Known rows, with every step that occurs
buganem/budalup: [-1.17 -0.32 -0.76  1.06  0.40 -0.93  1.13  1.70  0.45  0.40  1.28  0.44
  0.33 -0.12  1.05 -0.51 -0.20  1.52 -0.11  1.21  0.08]
seles/valaven/nubo/gufip/padutob/budalup/buganem: [-1.33  0.45 -2.04 -2.89  3.56 -0.48 -0.32  0.71 -0.21  4.84  0.13  1.27
 -4.65 -0.50 -0.59 -2.31  0.74  0.25  3.55  1.67 -0.95]
suto/valaven/buganem/budalup: [-1.55 -1.50  2.59  2.88  4.78 -0.18 -0.68  1.16  0.05 -0.97  0.67  1.61
  0.75 -0.55  1.89  0.92 -0.62  0.46  0.61  1.22 -0.82]
seles/valaven/nubo/gufip/padutob/budalup/suto: [-1.10  0.55 -3.71 -2.57  3.34 -0.64  0.28  1.57  0.10  4.06  0.31  1.00
 -3.17 -0.24 -0.58 -2.08  0.72 -0.87  2.30  1.58 -1.37]
valaven/nubo/gufip: [ 0.26  1.56 -1.58 -3.72  3.69 -0.21 -0.51  0.45 -0.26  2.06 -0.10  0.61
 -2.30  0.55 -0.36 -0.22 -0.06 -1.49  0.38  2.85 -0.52]
seles/valaven/buganem/budalup: [-1.82 -1.97 -2.19  3.86  2.06 -0.08 -0.75  1.43  1.08  3.08  0.02  1.82
 -1.53 -0.75  0.48 -0.82  1.33  0.53  1.13  1.33  0.80]
padutob/valaven/nubo: [-0.36  0.96 -0.63  0.16  6.83 -0.59  1.09  4.66  2.60  2.38 -0.51  1.09
 -1.43 -0.80  0.40 -0.42 -0.65 -0.23  2.31 -0.18 -1.22]
buganem/valaven/nubo/gufip/padutob: [-0.29 -0.36  2.09 -0.92  4.70  0.39  0.93  2.92 -0.60  0.97  0.18  1.33
 -3.38  0.08  0.64 -2.18  1.12 -1.73  2.89  0.78 -2.18]
budalup/suto/valaven/buganem: [-1.15 -0.14  2.41  2.37  4.00 -0.44 -0.32  1.50  1.51 -3.07  0.80  0.85
  1.58 -1.42  4.43 -0.32 -1.32 -0.43 -1.20  0.75 -1.10]
nubo/gufip: [ 0.47  0.19  2.84 -1.99  1.90  1.12 -0.72 -0.48 -2.14  1.43  0.23  0.04
 -0.85  0.36 -0.92 -0.04  0.96 -1.69  0.51  1.64  0.19]
seles/valaven/buganem: [-1.07 -1.75 -1.81  3.11  2.04  0.51 -1.51  0.32  0.83  2.82 -0.78  1.53
 -1.76 -0.69 -0.23 -0.55  1.48 -0.39  1.20  0.51  0.74]
nubo/gufip/padutob/budalup/suto/valaven: [-0.30 -0.55  5.76 -3.48  3.51  0.56  0.44  0.78 -3.58  1.48  1.20  0.11
 -0.05 -0.06 -1.65 -1.45 -0.20 -1.05  2.31  1.05 -2.20]
seles/valaven/nubo/gufip/padutob/budalup: [-0.83  0.07 -3.66 -2.95  3.22 -0.27 -0.15  0.86 -0.76  5.10 -0.18  1.12
 -3.77  0.28 -2.40 -1.40  1.14 -0.84  3.20  1.43 -1.14]
budalup/buganem/valaven/suto: [-1.78  0.49  2.84  3.50  0.76 -0.54  0.03  2.31  1.66 -2.18  0.69  0.95
 -1.92 -1.61  4.95 -3.29 -0.08  1.26  1.04  0.55 -0.71]
nubo/gufip/padutob: [ 0.44 -0.84  5.01 -2.87  1.40  1.30 -0.15  0.19 -3.39  2.99 -0.04 -0.11
 -1.12  0.27 -3.25 -0.84  1.40 -1.28  2.81  0.73 -1.14]
gufip/padutob: [-0.05 -1.33  2.62 -1.14 -0.66  0.23  0.69  0.80 -1.59  1.98 -0.36 -0.21
 -0.40 -0.08 -3.03 -1.05  0.58  0.54  2.86 -1.12 -1.67]
suto/valaven/nubo/gufip/padutob/budalup: [-0.55  0.49  1.18 -3.92  5.89 -0.35 -0.10  0.71 -1.83  1.07  0.43  0.90
 -1.45  0.45 -1.05  0.32 -0.77 -0.90  2.67  1.35 -2.79]
nubo/gufip/padutob/valaven: [ 0.27 -0.96  6.70 -1.66  4.55  1.47  0.56  2.71 -2.46  4.00 -0.18  0.29
 -1.27 -0.34 -3.27 -1.08  1.30 -1.39  4.32 -0.16 -1.56]
gufip/nubo: [ 0.74 -0.57 -3.53 -1.46 -2.72 -0.28  1.06 -0.05  1.05 -1.02 -1.63  0.04
 -2.12 -0.41  1.44  0.30 -1.20 -1.24  0.47 -0.05 -0.14]

Rows
[-0.47  0.99  1.71 -5.51  3.91 -0.58  0.07  0.89 -1.59  3.66  0.50  0.74
 -3.13 -0.01 -1.08 -2.40 -0.72  0.27  2.56  2.80 -1.49] => valaven/nubo/gufip/padutob/budalup/buganem
[-0.69  0.00  2.24 -1.76  5.21 -0.26  1.62  3.65 -0.55  0.46  1.14  1.34
 -2.41 -0.22  1.73 -3.43 -0.07 -1.45  1.91  1.38 -2.50] => buganem/valaven/nubo/gufip/padutob/budalup/suto
[-0.48 -1.49  6.95 -2.70  4.65  0.84 -0.26  1.02 -3.76  2.03  0.92  0.71
  0.15 -0.26 -1.84 -1.74 -0.23 -1.13  2.20  1.79 -1.86] => nubo/gufip/padutob/budalup/suto/valaven/buganem
[-0.63  0.27 -3.78 -1.80  2.89  0.05 -0.40  0.90  0.11  4.56 -0.64  1.00
 -4.03  0.10 -1.79 -0.82  1.88 -1.20  3.29  1.02 -1.03] => seles/valaven/nubo/gufip/padutob
[-0.48 -2.04  7.55 -0.25  5.86  1.27  0.39  3.71 -2.44  4.81  0.21  1.13
 -0.89 -0.59 -2.88 -1.59  1.16 -0.63  4.10  1.18 -1.18] => nubo/gufip/padutob/valaven/buganem/budalup
[-0.36 -0.51  2.17 -1.01  4.88 -0.26  1.58  4.49  0.44  3.89 -0.79  0.67
 -1.52 -0.67 -2.70 -1.36  0.07  0.40  4.73 -1.26 -2.61] => gufip/padutob/valaven/nubo
[-1.78  0.66  0.75 -0.57  4.24 -1.41  1.65  3.39  0.73 -0.38  1.92  0.77
  0.00 -0.75  2.90 -1.13 -0.78  0.55  0.83  2.10 -2.26] => buganem/budalup/suto/valaven/nubo/gufip/padutob
[-1.93  0.52  0.03  2.06  2.54 -1.53  1.61  2.70  1.78 -2.65  2.09  0.55
  1.43 -1.00  4.71 -0.51 -1.22  1.18 -0.90  1.04 -1.16] => buganem/budalup/suto/valaven
[-0.37  1.30 -0.38 -2.20  5.82 -0.15 -0.68  0.31 -0.19 -0.50  0.06  0.92
 -1.57  0.31  1.19  1.51 -0.39 -1.53  1.24  1.52 -1.83] => suto/valaven/nubo/gufip
[-0.41  0.69  1.13 -2.67  5.56 -0.05 -0.31  0.66 -1.02  0.47 -0.06  0.80
 -1.78  0.26 -0.36  0.94 -0.07 -1.26  2.77  0.95 -2.65] => suto/valaven/nubo/gufip/padutob
[-0.81 -1.31  2.98  2.27  4.68  0.42 -1.42  0.17 -0.27 -1.26 -0.17  1.31
  0.51 -0.47  1.24  1.22 -0.47 -0.50  0.73  0.48 -0.88] => suto/valaven/buganem
[-1.20  0.38  4.79 -0.84  4.28 -0.15  0.56  2.27  0.37  0.63  0.68  1.35
 -4.48 -1.39  3.90 -3.62  0.10  0.69  3.30  1.15 -1.53] => budalup/buganem/valaven/nubo/gufip/padutob
[-0.22  1.05  0.23 -5.20  3.70 -0.76  0.63  1.73 -1.24  2.79  0.66  0.48
 -1.59  0.17 -1.19 -2.18 -0.82 -0.80  1.30  2.61 -1.94] => valaven/nubo/gufip/padutob/budalup/suto
[-1.10  0.46  1.09 -1.12  3.01 -1.17  0.99  1.00 -0.24 -2.07  1.79  0.30
  1.65 -0.47  2.39 -1.20 -2.40  0.40 -0.94  0.53 -1.44] => padutob/budalup/suto/valaven
[-0.90  1.28  0.44 -3.26  4.88 -1.14  0.63  1.20 -0.59 -0.84  1.80  0.62
  0.42 -0.20  2.10 -1.33 -2.27 -0.53 -0.67  2.18 -1.69] => padutob/budalup/suto/valaven/nubo/gufip
